Known rows, with every step that occurs
lapon > desagum > nase > pevad > donota: [-39 -10 -12  22  -8  -5  -5  11   1  -7  -4   4  -6  -2  -9  23   5   3
 -22   6  25   0  16 -26   0 -20   2  32  11 -10]
liki > lapon > pevad > donota > kaza: [ 10 -16  -2  29 -29 -15   5 -11  -1 -12   5   3 -16   7 -12 -26  -2   7
  32   0  22   9  -4   5   4   4   9  -7   6  10]
lapon > desagum > nase > gozu > liki: [  6  -3  -1   1   3   5  -3  21   4   4  -3  21   6   1 -19  39  14 -15
 -48   0 -19   2  20 -10  -7 -34  -2   5  -5   1]
liki > lapon: [ 27   7   2  -3 -12 -11  -4  -5  -8   8   6  -4   4   6  11  -9  -3   0
   9  -2   3   1  -1  -6  -3  -1   4  -6  -7   3]
nase > pevad > lapon: [-10   4  -7  18   3  10  -8   8   0  -7  10 -16   0   3  10   9  -1   6
  -1   4  11  -7  -4 -10 -10  -8  -2  18   8  -9]
kaza > gozu > liki > lapon: [ 56   4  13 -15 -31 -15  17  -2  -9  26   7  -5   1   9  -4   0   9 -15
   6  -9  -8  -7   1  -6  -7  -3   3 -31 -14   7]
pevad > donota: [-19 -14  -3  21  -6   0  13  -4   1 -10  -9  -4  -5  -7  -4   5   2   2
  17  -2  16   1   2   2   8   5  -1 -10   7  -4]
nase > pevad: [ -3   0  -3  13 -10   7  -3   3  -2   2  -1 -10  -2   7  -4  -3   5   0
  -5   5   9  -4   1  -7   2  -6   8  23   2  -4]
gozu > liki > lapon > desagum > nase: [ 42   5   3 -24  -6 -23 -12  10  -9  17  -2   9   7   3   7  27   5 -11
 -27   0  -4   1   8 -21 -15 -21   3  -3  -6   4]
nase > pevad > donota > kaza > pured: [-14 -19  -5  28 -36   9  19  -3   1  10  11  -8 -15   4 -21  -9  19   4
  15   1  24   6  -1  18  33  13  -2  -1  19   5]
lapon > desagum: [-10   2  -4  -6   4  -6  -4   0  -1   8   3   8  -1  -1  -1  18  -3   2
  -4  -1  -2   0   3  -8  -4  -6  -1   6  10  -1]
kaza > donota > pevad: [ -3  -6   7  -7 -10 -10   3 -13  -3  -1  20  -6  14   3 -13 -32   3  -3
  37   1  11   6  -3   2   3  19  -3  -9  -5  -9]
pevad > donota > kaza > pured: [-12 -18  -2  14 -25   3  20  -5   3   9  12   4 -12  -2 -18  -5  14   5
  17  -4  16  11  -2  26  32  18  -9 -25  15   8]
gozu > kaza: [ 19  -6   0  -4 -13   6   4   1   2  -7 -21   5  -5  -1 -12   2   3   2
   2   1 -11  -9   0   0  14   4  -7   7  10   7]
donota > pevad > nase > gozu > kaza > pured: [ -2  -8   5  12 -34  21   4  13   8 -25  -2  19  16   1 -31 -11   8  13
  -8  -7 -17 -11  25  17  27  -6 -12  -8  10  -4]
donota > kaza: [  4  -3   0   0 -16  -1   3  -5   3  14  12  13  -7   2 -17  -2   5  -2
   9  -2  -2   6  -8  10   5   7  -1  -7   4   8]
liki > lapon > desagum > nase > gozu > kaza: [ 23   2  -5   4 -22  -1 -11  14   0  -1  -5  25   4   7 -17  19   2   1
 -36  -1 -20  -2  18 -24   5 -30  -7  23  -1   6]
lapon > desagum > nase > gozu: [-22   2  -8  10   2   5 -12  19   6  -4  10  25   4   2 -16  25   3  -3
 -49   0 -11   6  19 -15  -3 -33  -5  21  -5  -4]
gozu > kaza > pured: [ 23  -8   2 -14 -17  10   8   6   0   1 -16  -2  -7   1  -9  -7   9   8
  -6   1  -9  -5   1  13  35  11 -14  -1  15  11]
lapon > pevad > nase > gozu > liki: [  1  -7   2  19  -2  16   2  19   8 -40 -12  12   6   4 -17   4   7 -11
 -20  -2 -13  -3  14  10  -8 -34   7  -3   0   4]
liki > lapon > pevad > donota > kaza > gozu: [ 10 -14   1  27 -48 -17  15 -10   0   0  21   6 -19  12 -22 -32  -1   4
  29  -7  18   3  -1   1   4   4   5 -17   1  10]
donota > pevad: [ -2  -3   7   5 -10  -8  -3  -5   0  -3   9   0   9   1  -8 -15  -3   7
  19   0   5  -6   9  -1  -6   9   4  -6  -2 -10]
nase > desagum: [  3  -2  -4  -7   1   5  -5   1   1 -14  -2  -5   9  -2 -11  16  -3  -7
   2   2  -1   3  14  -2  12  -7  -3  -5   1  -3]
liki > lapon > desagum > nase: [ 13   9  -4 -14  -6 -22 -21   9  -6  11  10  12   6   5  11  14  -7   1
 -30   1   3   4  10 -26 -14 -20   1  14  -7  -1]
liki > lapon > desagum > nase > pevad > donota: [-10  -4  -9  20 -22 -18  -8   8  -7  -1   2  -1  -3   5   1  17   1   2
 -16   3  27   0  15 -31  -4 -22   7  25   4  -8]

Rows
[ 13 -12   7 -11 -21  -5  10 -13  -2  -7  -3  -1  10   2 -27 -29   6  -1
  39   2   1  -4  -3   0  17  23  -7  -3   5  -2]
gozu > kaza > donota > pevad
[-19   3  -8   1  -4  -4 -18  16   0   4   4   7  -1   5  -4  18   2   0
 -42   7   9  -2  14 -29  -7 -25   3  39   3  -7]
lapon > desagum > nase > pevad
[ -9   2  -4   8  -9   2 -14  17   1  -4   0  -1  -1   6  -3  -2   5  -2
 -37   8  11  -3   9 -19   0 -20   5  31  -7  -5]
desagum > nase > pevad
[  8  -8   3  -7  -9   0   2  -7   0 -15   6  -8  14  -2 -13 -17   0   6
  43   2   2  -6  -7   0   6  20 -18  -8  11  -7]
gozu > kaza > donota > pevad > lapon
[ 47   5   9 -22 -29 -23  13  -4 -11  35   9   2   1   9  -5  20   7 -12
   1 -10 -11  -7   4 -13  -9  -8   0 -24  -4   6]
kaza > gozu > liki > lapon > desagum
[ 48   1   6  10 -15   2  12   1  -6   9  -4   0  11   7  -7   9  15 -18
  -2  -5 -15   1   7   2  -2 -15   4 -16 -14   7]
nase > gozu > liki > lapon
[ -1  -8   6 -15 -27  -2   5  -4   2 -26  -4  10  18  -1 -27 -22  -1   2
  28  -3  -1  -7   1   2  12  11  -8  -8  10  -6]
gozu > kaza > donota > pevad > nase
[ 37 -21   4  20 -28 -16  15 -11  -4  -5  -9  -2 -13   5 -14 -14   9  -7
  34   0  16   7  -4  12   2   2  11 -23   7  14]
gozu > liki > lapon > pevad > donota > kaza
[ 43   3   5   5 -12   0  -1  15  -3   3  -1   9  12   7  -7  12  14 -19
 -34  -2 -13   4  14 -11  -7 -31   3  -7 -22   6]
desagum > nase > gozu > liki > lapon
[ 20  -3  -2  23 -29  13  -6  13   5 -45 -16  17   4  10 -18 -17  -6   6
 -11  -3 -15  -7  13  -1   6 -29   2  15   5   8]
liki > lapon > pevad > nase > gozu > kaza
[-12   2  -5 -11  -4   9  -9   9   4 -34   0   8  16  -6  -8  24  -8  -5
  -9  -4  -4  -2  18  -1   7 -19  -1 -10   4  -7]
pevad > nase > desagum
[-29   6 -12  16  16  11 -19  25   8 -12  19  18   9  -2   0  38  -3   4
 -45   0 -10   2  13 -18 -17 -36 -14  15   0  -8]
pevad > lapon > desagum > nase > gozu
[ 22   6   2  -1 -16  -1   1   9  -3  -2  -3  20  19   4 -10  35   6 -13
 -17 -11 -19  -3  13  -3 -13 -34   5 -15   1   0]
pevad > nase > gozu > liki > lapon > desagum
[  4 -10   3 -22 -26   3  -1  -5   3 -40  -3   6  28  -6 -36  -5  -3  -6
  30  -2  -2  -6  15  -1  25   4 -11 -14  11 -10]
gozu > kaza > donota > pevad > nase > desagum
[ 12   3  -4  -3 -13  -4 -20   8  -1 -47   1   0  13   5   0  -5 -18   0
  -1   0   7   1  17  -6  -2 -26   9  -1   1  -2]
liki > lapon > pevad > nase > desagum
[ 17   8  -2  -9  -7 -19  -9  -5  -8  17  11   2   2   5   8  10  -7   3
   2  -2   0   2   2 -14  -9  -7   3   3   3  -1]
liki > lapon > desagum
[-17 -22  -5  33 -16  -3   9  -7   7 -20   0   6 -20   1 -24 -18   1   6
  25   2  20   8  -1  12   9   5   4  -1  14   7]
lapon > pevad > donota > kaza
[ 37   2   3   3 -10  -4   4   1  -7  18  -1   7  10   7 -10  27  12 -15
  -7  -5 -18   2   9  -6  -7 -22   4  -8  -3   4]
nase > gozu > liki > lapon > desagum
[ 47   3   5 -18  -9 -21   1  -5 -11  24  -4  -1   6   3   7  25   5 -10
   3  -3  -7   0   1  -8 -10  -9   6 -13   3   4]
gozu > liki > lapon > desagum
[ 40 -13   9   7 -54 -18  36 -13  -4  29  11   4 -11   5 -26   4  16 -15
  31 -12   5   0  -3   6   7   9   0 -46  -2  11]
pevad > donota > kaza > gozu > liki > lapon
[-20   4 -10  12   8   5 -14   7  -1   2  14  -9   0   3  10  27  -3  10
  -7   4   8  -7  -2 -17 -13 -13  -3  24  17 -11]
nase > pevad > lapon > desagum
[ 37   4   1 -12 -15 -17 -14  12 -11  18  -4  -1   4   9   2  23  10 -12
 -34   5   4  -3  10 -28 -14 -28  10  18  -4   0]
gozu > liki > lapon > desagum > nase > pevad
[-31   2  -5  21   7   2 -21  21   7 -15  27  18  15   0  -8  22  -5  12
 -28   0  -5  -3  24 -18 -24 -27 -10  10  -1 -19]
donota > pevad > lapon > desagum > nase > gozu
[-17   0   6   3 -13  -5  -7   4   3 -20   8  11  17  -2  -9  -7  -8  10
   5  -6   4 -10  13   1 -11  -4   4 -11   1 -16]
donota > pevad > nase
[-10  -3   3  -2   4  -6  -3  -7  -2  -9  30 -14  18   0   1 -18  -3   3
  41   1  12   1  -8  -1  -9  17  -9 -17   1 -14]
kaza > donota > pevad > lapon
[ 35 -15   8  16 -31 -17  24  -4  -6  -6  -5 -11 -11   8 -10 -17   5  -8
  22  -6  13  -6   7  -4  -2  -5   7 -23  -3   7]
kaza > gozu > liki > lapon > pevad > donota
